Each row was made from one small tree. The marks that hang from a mark follow it in brackets, in the order of their numbers. Every link used is in the known rows. Write each row's tree.
Known rows:
j316(j111(j130(j113)) j979): [-0.73 -0.54 -0.16  0.63  0.22  0.50 -0.52 -0.49  0.62  0.05 -0.05 -0.11
 -0.29  0.51  0.03 -0.13  0.11  0.05]
j130(j113(j133 j571(j878(j111(j316))))): [-0.06  0.59 -0.15  0.37  0.19  0.24 -0.07 -0.49  0.50 -0.12 -0.68  0.19
 -0.11  0.09  0.05 -0.01 -0.01 -0.38]
j130(j113(j133 j571(j878))): [-0.33  0.21 -0.30  0.47  0.23  0.08 -0.04 -0.43  0.53 -0.07 -0.83  0.22
 -0.33  0.13 -0.09 -0.14 -0.10 -0.17]
j878(j111): [-0.10 -0.14 -0.31  0.41  0.41  0.51 -0.13 -0.44  0.20 -0.13 -0.59  0.00
 -0.19  0.18  0.14 -0.25  0.18 -0.33]
j979(j316): [ 0.18 -0.23 -0.12 -0.24  0.35  0.43 -0.16 -0.17  0.11 -0.02 -0.57 -0.21
 -0.28  0.13  0.02  0.04  0.21 -0.03]
j113(j130): [-0.52 -0.42 -0.27  0.04  0.36  0.34 -0.08 -0.28  0.08 -0.18 -0.42  0.01
 -0.27  0.14  0.03 -0.38  0.01 -0.13]
j979(j316(j111(j130(j113(j571)) j878))): [-0.30  0.06 -0.15 -0.01  0.04  0.27 -0.48 -0.04  0.47 -0.16 -0.22  0.27
 -0.16  0.18 -0.13  0.18  0.27  0.43]
j571(j113(j133)): [-0.19  0.10 -0.09  0.51  0.21  0.44 -0.20 -0.35  0.57  0.02 -0.84 -0.03
 -0.48 -0.13  0.03 -0.30 -0.18 -0.24]
j571(j113(j130 j133) j878): [-0.69  0.20 -0.15  0.57  0.32  0.20 -0.08 -0.37  0.36 -0.08 -0.60  0.04
 -0.35 -0.01 -0.02 -0.46 -0.29 -0.15]
j130(j113(j133 j571(j878(j111)))): [-0.31  0.42 -0.30  0.75  0.31  0.18  0.00 -0.60  0.50 -0.16 -0.78  0.32
 -0.16  0.11  0.08 -0.10 -0.08 -0.35]
j316(j111(j130 j878) j979): [-0.59 -0.22 -0.08  0.41  0.16  0.61 -0.55 -0.24  0.42  0.11  0.24  0.07
 -0.28  0.33 -0.14 -0.27  0.26  0.36]
j571(j113(j133) j878(j111(j130 j316(j979)))): [-0.38  0.55  0.16  0.66  0.19  0.59 -0.37 -0.48  0.53  0.06 -0.21 -0.10
 -0.19  0.06  0.03 -0.01 -0.03 -0.16]
j878(j111(j130 j316(j979))): [-0.21 -0.09  0.03  0.17  0.20  0.74 -0.38 -0.36  0.25 -0.08 -0.04 -0.13
 -0.13  0.19  0.08  0.05  0.28 -0.16]
j113(j133 j571(j878(j111(j130 j316(j979))))): [-0.30  0.61  0.12  0.31  0.21  0.59 -0.21 -0.41  0.34  0.06 -0.29  0.15
 -0.17  0.01 -0.05  0.09  0.09 -0.08]
j111(j130 j316): [-0.10 -0.16 -0.13 -0.25  0.13  0.52 -0.31 -0.11  0.11 -0.19 -0.34 -0.14
 -0.29  0.16 -0.04  0.08  0.25  0.02]
j113(j130 j133 j571(j878)): [-0.60  0.27 -0.19  0.20  0.34  0.19  0.11 -0.31  0.20 -0.08 -0.67  0.28
 -0.31 -0.07 -0.12 -0.33 -0.18 -0.06]
j878(j111(j130(j113(j571)) j316(j979))): [-0.28  0.00 -0.06  0.23  0.08  0.50 -0.39 -0.35  0.53 -0.14 -0.27  0.04
 -0.11  0.12  0.08  0.13  0.21 -0.23]
j130(j113(j133 j571(j878(j111(j316(j979)))))): [-0.17  0.51  0.03  0.50  0.21  0.35 -0.16 -0.58  0.60  0.09 -0.43  0.08
 -0.12  0.11  0.01 -0.05 -0.01 -0.39]
j979(j316(j111(j130(j113)))): [-0.35 -0.34 -0.13  0.17  0.20  0.43 -0.46 -0.29  0.37 -0.11 -0.28 -0.10
 -0.18  0.44  0.07  0.24  0.19  0.19]

Which tree is each row?
[-0.63 -0.05 -0.32  0.42  0.40  0.11 -0.15 -0.25  0.25 -0.12 -0.60 -0.16
 -0.28  0.16 -0.07 -0.61 -0.10 -0.10] | j571(j113(j130) j878)
[-0.23 -0.02 -0.06 -0.06  0.16  0.51 -0.47 -0.05  0.18 -0.08  0.00  0.08
 -0.20  0.24 -0.10  0.13  0.35  0.49] | j979(j316(j111(j130 j878)))
[-0.51  0.48  0.17  0.58  0.31  0.47 -0.21 -0.54  0.44  0.08 -0.22 -0.08
 -0.12 -0.02  0.07 -0.38 -0.19 -0.35] | j571(j113(j130 j133) j878(j111(j316(j979))))
[-0.36  0.32 -0.13  0.53  0.14  0.35 -0.26 -0.53  0.35 -0.33 -0.20  0.14
 -0.10  0.30  0.15  0.32  0.07 -0.19] | j571(j878(j111(j130(j113(j133)) j316)))
[-0.34 -0.28 -0.10  0.05 -0.07  0.38 -0.59 -0.16  0.49 -0.18  0.32  0.00
 -0.16  0.28 -0.05  0.14  0.27  0.13] | j111(j130(j113) j316(j979) j878)
[-0.21 -0.12  0.01 -0.15  0.00  0.57 -0.52 -0.05  0.27 -0.07  0.23 -0.07
 -0.22  0.15 -0.13  0.01  0.33  0.21] | j111(j130 j316(j979) j878)
[ 0.05  0.02 -0.05 -0.10  0.25  0.44 -0.37 -0.11  0.25  0.08 -0.19 -0.04
 -0.20  0.22 -0.11 -0.14  0.30  0.26] | j979(j316(j111(j878)))
[-0.64 -0.41 -0.32  0.52  0.21  0.37 -0.45 -0.40  0.47 -0.15 -0.32  0.04
 -0.29  0.49  0.04 -0.09  0.12  0.05] | j316(j111(j130(j113)))
[-0.26  0.35 -0.05  0.16  0.27  0.50 -0.28 -0.26  0.22  0.00 -0.28 -0.04
 -0.11  0.18 -0.12 -0.01  0.28 -0.03] | j113(j571(j878(j111(j130 j316(j979)))))
[-0.47 -0.12 -0.24  0.26  0.15  0.49 -0.45 -0.16  0.29 -0.10 -0.05  0.18
 -0.30  0.30 -0.12 -0.23  0.27  0.36] | j316(j111(j130 j878))
[-0.35 -0.17 -0.16  0.11  0.06  0.34 -0.57 -0.14  0.39 -0.18  0.08  0.11
 -0.15  0.38  0.00  0.22  0.28  0.39] | j979(j316(j111(j130(j113) j878)))
[-0.63  0.05 -0.10  0.51  0.10  0.41 -0.31 -0.41  0.68 -0.06 -0.60  0.34
 -0.36  0.11 -0.03 -0.02 -0.09  0.06] | j316(j111(j130(j113(j133 j571))))
[-0.49 -0.02 -0.20  0.32  0.07  0.32 -0.21 -0.32  0.56 -0.27 -0.64  0.33
 -0.38 -0.04  0.04  0.18 -0.08 -0.05] | j111(j130(j113(j133 j571)))
[-0.31  0.13 -0.04  0.39  0.06  0.52 -0.29 -0.50  0.42 -0.33 -0.24  0.18
 -0.13  0.13  0.24  0.37  0.06 -0.29] | j878(j111(j130(j113(j133)) j316))
[-0.61  0.18 -0.27  0.48  0.15  0.15 -0.15 -0.35  0.46 -0.22 -0.63  0.28
 -0.31  0.14 -0.05  0.13 -0.07  0.05] | j111(j130(j113(j133 j571(j878))))
[-0.28  0.12 -0.06  0.32  0.29  0.57 -0.32 -0.38  0.15 -0.04 -0.01 -0.19
 -0.10  0.37 -0.02  0.03  0.30 -0.06] | j571(j878(j111(j130 j316(j979))))
[ 0.10  0.25 -0.22  0.18  0.39  0.37 -0.13 -0.37  0.08 -0.10 -0.45 -0.16
 -0.07  0.33  0.02 -0.20  0.29 -0.28] | j571(j878(j111(j316)))
[-0.41  0.28  0.04  0.23  0.05  0.31 -0.29 -0.34  0.58  0.01 -0.28  0.06
 -0.25  0.12 -0.13  0.19  0.00  0.00] | j111(j130(j113(j133 j571(j878))) j316(j979))
